What can hang from each mark
zefib: dopa
zovuki: relo
besi: dopa
gili: dopa
tena: dopa
kina: dopa
vulezi: dopa
deloz: dife dopa gizi
gizi: tena
dife: deloz
dopa: deloz gufar tena togomin zefib
relo: potas zovuki
togomin: dopa
potas: dopa relo

Known rows, with every way that one mark hangs from another
zovuki(relo(potas(dopa))): [ -2   3  15  12   5  -2  17  14  -5 -14   3 -40   2  19  15 -22  33 -18
   5 -27  -7  31  -9 -25 -22   7 -30 -10   4 -16  -9 -24   4   5]
deloz(dife): [  4   2 -11 -12 -10   0  -4  -7 -10  -2   5   4  -7 -15   1   1  -9   6
   1  12   7   5   1   4  -6 -14  -1   4  15  -5   5  -5   4  12]
togomin(dopa(deloz(gizi) gufar tena zefib)): [ 14  -4 -10  -4 -14  11 -28  27 -10  -3   1  67  37   8 -13 -10 -17  28
  48   7  28 -12  46 -14  20  -6  39 -24  31  18  54  56 -10   3]
relo(potas(dopa(gufar togomin)) zovuki): [ -4   9   8  12   8   0 -11  17   5 -27   0 -18  30  30   2 -16   7   2
   0 -26   8  33  16 -33 -22  -6 -30 -24  -7  -4   2   3  -7  32]
dopa(deloz(dife) gufar tena togomin zefib): [ 29  -2  -9  -5  -8   2 -42  24  -5   0   6  60  31   5 -16   2 -29  45
  27   4  23  -9  41 -11   2 -37  29 -19  33   7  44  51  -4  37]
kina(dopa(deloz(dife) gufar tena togomin zefib)): [ 33  -3  -8   7 -13  16 -44  28 -10  -1   2  66  23   2 -25  10 -28  37
  33   7  23 -15  29 -16  -5 -37  30 -22  31  16  55  53 -18  35]
dife(deloz): [ -6   9   3 -17  -9   0   1  -9  -8  -2  -4   9  -7  -2  12 -17 -17  -3
  11  17   3   4   0  -9  -1  -4   7   0   4   4 -12  -2   6   2]
gizi(tena(dopa)): [ 16  10  -7 -19 -19  -6  -2  13 -18  11  -3  -2   6 -12   7   0   2  -1
   9  -4  -1 -24   7  -4 -16  -3  15   0  10   2  22   1  -2 -14]
gili(dopa(gufar togomin)): [  9   1  -5   5  -2  -4 -37  17  18  -6   6  21  19   0 -22  16 -19   3
   0  -4  16 -22  31 -11 -10 -15  27 -21   1   8  19  26 -19  25]
dopa(gufar): [  2   1  -5  -4   1   2 -13  -1  -2 -12  -4  10   6  -3  -6   5  -9   9
   5   3   6   2  12   2   5   2   0  -6  -1  11   9  11  -1  15]
zefib(dopa(tena togomin)): [ 11 -19   4  18  -5   0 -11  18   5   7   5  26  21  23 -11  -2 -12  10
   5 -12  -3 -13  26 -16  -3  -8  32 -19  10   6  14  14 -10  -2]
zovuki(relo(potas(dopa(zefib)))): [  8   7  28  18  10  -5   3  19  -2 -18   6 -36   9  18  14 -21  36  -6
   3 -32   2  28   2 -36 -11   1 -18  -3  -4 -10  -7   1   9   6]
vulezi(dopa(deloz gufar togomin zefib)): [ 20  -6   9  10   4   2 -39  38  15  -8  -5  50  30  23  -4  18 -13  22
  23  -5  23 -10  39 -21  -4 -28  26 -17  12  19  42  62 -28  27]
zovuki(relo): [  3   2   3   0   7  -5   6   2   0  -6   5 -14 -11  10  13 -10  20  -9
   2  -9  -7   6  -5  -8  -7   0 -20   1   9  -9  -7  -8  10   5]
tena(dopa(deloz togomin)): [ 20   0   2  -2  -8   1 -24  31   2   7   4  30  16   6   5   3 -14   2
   5  -3   5 -14  20 -13 -18 -30  21 -10  17  -1  24  14 -18  14]
vulezi(dopa(deloz(dife) gufar)): [  9  -8 -18 -13 -17   9 -15  18  -6  -9  -3  40  11  -5   7  16 -21   7
  29  22  22   5  20   3 -14 -21  11 -13  38  10  40  28 -23  22]
besi(dopa(deloz gufar tena togomin)): [ 21 -12 -11   9 -12  13 -26  38   0   7   2  68  40  17 -13  10 -29  18
  36  13  11 -16  40 -14  -7 -16  29 -35  29  18  39  32 -18  18]
vulezi(dopa(gufar togomin)): [  7  -5  -1   6   1   2 -25  25  13  -5 -11  26  17  16 -10  17  -8  10
  11  -4   9  -8  25 -13 -16 -13   8 -17   1  16  30  28 -26  23]
deloz(dife dopa(gufar togomin zefib) gizi(tena)): [ 18  18 -32 -38 -22 -23 -44   5 -23   0  -4  27  18 -20 -26  -1 -33  32
  24   9  23 -32  44 -20 -17 -38  19   1  42  18  39  25   1  44]
togomin(dopa(deloz(dife gizi) gufar tena zefib)): [ 17  -2 -20 -16 -24  11 -33  20 -19  -5   7  70  30  -6 -12  -9 -26  34
  49  18  35  -8  47 -11  15 -20  37 -20  46  12  58  51  -6  14]
vulezi(dopa(deloz(dife) gufar tena togomin zefib)): [ 31  -9  -7   1 -12   5 -40  41   1   6  -2  67  34  11 -10  13 -23  37
  36   7  28 -11  45 -16 -10 -36  34 -22  38  14  60  62 -23  31]
potas(relo): [  7   2  -9   8  11   4   2  -5  -2   1   2 -11  -5  12  13 -10   4  -6
 -10  -1   0   8  -9  -8  -9  -1 -16  -6   4 -11   2  -3  11   3]
potas(dopa): [ -6   1   9  12  -6   4   0  13  -3   1  -9  -6   8   4  -6  -6   3  -6
   8  -1   1  17   2  -2  -2  10   6  -4  -5  -3   0 -12   1  -5]
besi(dopa(deloz tena zefib)): [ 25 -10   6  16 -11  13 -14  34  -4  14   7  52  35   7   0   4 -12  12
  32  14  15 -12  30 -19   8  -8  39 -16  27  12  27  39  -8  -9]
zefib(dopa(deloz(gizi) gufar tena togomin)): [  7 -20 -18  -4 -10  -7 -28  19  -4  -1   4  65  41  17 -15  -7 -37  22
  26   4  10 -19  51  -9   3 -16  38 -30  42  15  37  34 -19  19]
gili(dopa(deloz(dife) gufar tena togomin zefib)): [ 32  -3 -12  -1 -15   0 -53  33   6   4  14  62  37  -5 -22  11 -34  30
  24   7  34 -25  51 -15  -4 -38  54 -26  39   4  49  60 -15  33]
vulezi(dopa(tena togomin zefib)): [ 23  -5  12  20   1   0 -22  41  11  20  -6  33  28  23 -11   9   4  22
  17 -13  10 -17  31 -25  -9 -13  29 -13   5  12  36  46 -19   3]
dopa(deloz(dife) tena zefib): [ 24  -4  -7  -6 -13   3 -15  16 -12  10   9  41  18  -5   0  -5 -15  27
  25  11  19  -3  20  -4   6 -23  27  -4  38  -2  30  34   3   8]
relo(potas(dopa)): [ -4   1  11  11  -3   3  10  12  -4  -8  -2 -25  13   8   2 -12  13  -9
   3 -18   0  24  -4 -18 -15   6  -9 -10  -5  -6  -2 -14  -5   0]

Rows
[ 23  -5 -11   1  -9  -2 -42  37  -5   7   5  81  53   7 -20   1 -34  32
  38  14  22 -27  61 -24   2 -22  41 -27  36  25  45  54 -17  25]
besi(dopa(deloz(gizi) gufar tena togomin zefib))
[ 18   1 -25 -25 -16  -8 -31   9 -21   2   5  60  30 -18 -12 -10 -32  39
  34  20  27  -8  42   0  10 -22  26  -8  52   9  44  45  -1  26]
dopa(deloz(dife gizi) gufar tena zefib)
[  4   3   2  23  10   5 -13  17   2   3  -5  -8   9  30  -3 -13   3  -3
  -5 -12   0  17   3 -18 -19  -6  -9 -17  -6 -15   7  -9   7  14]
potas(dopa(togomin) relo)
[ -6  12 -29 -14  -6 -10   8   8 -24   2  -4  -5  25  27  25 -42   2  -9
  27   3  10  13   4 -12 -19   3 -24 -18  41 -21  19  -3  16  -3]
potas(dopa(deloz(gizi(tena))) relo(zovuki))
[  5  12  13  27  16   4  -8  11  -1  -9   0 -25  13  26  21 -26  18  -8
  -7 -11  15  38   2 -29  -3   3 -23  -4  -4 -17  -4   9  20   3]
potas(dopa(zefib) relo(zovuki))
[  8 -19 -24 -12 -22  -9 -19  14 -12   8  13  58  27   6  -9 -13 -37  20
  23  12  12 -17  40  -8  -9 -31  37 -20  59   0  32  17 -14  16]
zefib(dopa(deloz(dife gizi) tena togomin))
[ -9   7  11  11   4   2  15   9  -1 -16   2 -38  17  19  17 -23  20 -16
  -2 -19   4  39  -6 -27 -18   7 -32 -11  -1 -14 -11 -14   0   3]
relo(potas(dopa) zovuki)
[  4  -9 -34 -36 -25 -18 -28   3 -22 -15   8  52  28   3  -9  -5 -42  26
  30  11  17 -27  46  -3  -9 -34  31 -21  53  12  40  26 -12  28]
zefib(dopa(deloz(dife gizi(tena)) gufar togomin))
[ 35  10  -5 -24 -22 -10 -35  29 -17   6   9  34  19  -6   3   2 -17  26
  19  -2  19 -30  31 -17 -18 -48  35  -3  32  -1  43  35  -5  16]
gizi(tena(dopa(deloz(dife) togomin zefib)))
[ 10   9 -26 -39 -21 -21 -14   0 -27   3   7  33  17 -15   1 -14 -19  28
  32  14  23 -23  24   0   0 -27  21   4  48   0  33  30   4   9]
dopa(deloz(dife gizi(tena)) zefib)
[ 18  11 -12 -23 -19  -4 -16  13 -21  -1  -7   7  12 -15   0   6  -8   8
  14   0   4 -22  18  -2 -11  -2  15  -6   9  12  33  13  -4   0]
gizi(tena(dopa(gufar)))
[  8 -19  -3  10  -9   7 -11   8  -5  -6   0  27  22   5  -8   2 -16  10
  12   1   3  -3  28  -5  10   9  29 -19  14  16  20  21  -5  -3]
zefib(dopa(gufar tena))
[ 12 -19  -2  13  -4   3 -24  16   3  -5   1  36  28  20 -18   4 -21  20
   9  -9   3 -11  38 -14   2  -6  32 -26  10  16  24  26 -11  13]
zefib(dopa(gufar tena togomin))
[ 27  10 -14 -26 -15 -13 -56  23 -14  -7   9  57  28 -22 -10   1 -38  31
  12  12  30 -16  53 -15 -10 -48  31  -3  39  10  45  42 -14  46]
tena(dopa(deloz(dife gizi) gufar togomin zefib))
[ 22   4  21  21  10  -3 -20  36   0 -11   0  -3  32  31  -8 -19  22  21
  17 -39   5  17  29 -43 -13  -7  -6 -25   3  -1  21  24   2  28]
zovuki(relo(potas(dopa(gufar tena togomin zefib))))
[ 18  -7  14  14   3  -1 -27  39  16   4   0  40  25  26   2  13  -3  13
  18  -8  17 -12  27 -22  -8 -29  27 -10  13  10  32  49 -27  13]
vulezi(dopa(deloz togomin zefib))
[ -4 -16 -21 -19 -22  -7  -7  -5 -16 -10  14  36  11 -11   6  -9 -31   2
  14  21  16  -3  24   1  -1 -22  26  -4  52   0  16   6 -10   9]
zefib(dopa(deloz(dife gizi)))
[ 16   6 -29 -34 -28  -9 -29  11 -30  -8   7  57  33 -21  -4   1 -34  27
  45  32  31 -26  46  -8  -1 -24  32 -10  50  20  44  40  -4  18]
besi(dopa(deloz(dife gizi(tena)) gufar zefib))
[ 33   5   5  -8 -13  -2 -41  30  -5   1  13  38  16  -9   3   6 -21  19
   4   3  21 -12  31 -19 -13 -50  32   1  26  -1  31  32 -11  28]
tena(dopa(deloz(dife) togomin zefib))
[ 23   8  -3 -14  -5 -13 -53  29  -4  -4   4  53  35  -8  -9   0 -28  25
  11   0  23 -22  52 -19  -3 -34  32  -7  23  15  40  48 -19  35]
tena(dopa(deloz(gizi) gufar togomin zefib))
[ 31   4  11   1  -2   0 -50  35   3  -8   3  44  29   2  -4  11 -20  22
   8  -6  20 -13  41 -21  -3 -34  32 -10   9  14  35  49 -16  30]
tena(dopa(deloz gufar togomin zefib))
[  4   6  25  18   3   0  -4  16  -2 -10   1 -20  19   8   0 -11  16   2
   1 -23   9  22   7 -28  -4   0   2  -4 -13  -2   0   9  -1   1]
relo(potas(dopa(zefib)))
[ 12  -3  10   7  -4  21 -29  22   3 -23   3  43  20  15  -1   5  -9  16
  32   1  28   1  29 -18  22 -13  31 -18   5  17  36  52  -8   7]
togomin(dopa(deloz gufar zefib))
[ 16   8 -16 -14 -10  -8 -39  20 -15  -6  -5  54  30   7 -24   1 -22  31
  38  -1  19 -40  31 -16  -5 -26  25 -17  25  24  52  54 -20  22]
kina(dopa(deloz(gizi(tena)) gufar togomin zefib))
[ 16   1 -10  -9 -15  -7 -37  22  -9   0  16  60  28  -7  -8   2 -33  20
  22  22  26 -19  45 -21  -9 -43  30  -7  42   9  28  31 -13  30]
besi(dopa(deloz(dife gizi) togomin zefib))
[ 27  -5   1   6   2   1 -38  30   4   2   1  56  38  20 -16   1 -19  38
  26  -7  16 -13  41 -15   8 -23  30 -22  17  13  38  57  -8  26]
dopa(deloz gufar tena togomin zefib)
[ 18  11  -3 -11 -18   4 -28   9 -13   7 -12  32  14 -11  -7 -13 -31  14
  31  21  17  -4  29 -29   3  -9  31  -5  26  24  16  28   8  18]
dife(deloz(dopa(gufar tena zefib)))
[ 12   7 -23 -26 -17 -21 -34  16  -9  -2   6  42  37 -14 -12   1 -25  15
  33   9  31 -42  44  -6   4 -13  48 -15  37  13  43  55 -12   6]
gili(dopa(deloz(gizi(tena)) gufar zefib))
[  0  10 -25 -29 -29  -8  -3   0 -21  25 -12  26   7 -18  -3 -30 -34  -3
  31  32   5 -12  17 -18 -13  -4  19  -2  48  11   9  -9   3   5]
dife(deloz(dopa(tena) gizi))
[  2  10  -3  19  16   5 -21  14   3 -17  -5 -10  19  37   7 -19   2  -2
  -5 -12   9  33  12 -26 -19  -4 -32 -24  -3 -11   6   2  10  32]
potas(dopa(gufar togomin) relo(zovuki))
[ 18   4  17  17   5   0  -7  27  -8 -13   0 -13  26  17   1 -20  26  12
  19 -29   6  26  20 -34  -6   8  -8 -17   7  -1  17  18   8  13]
zovuki(relo(potas(dopa(gufar tena zefib))))
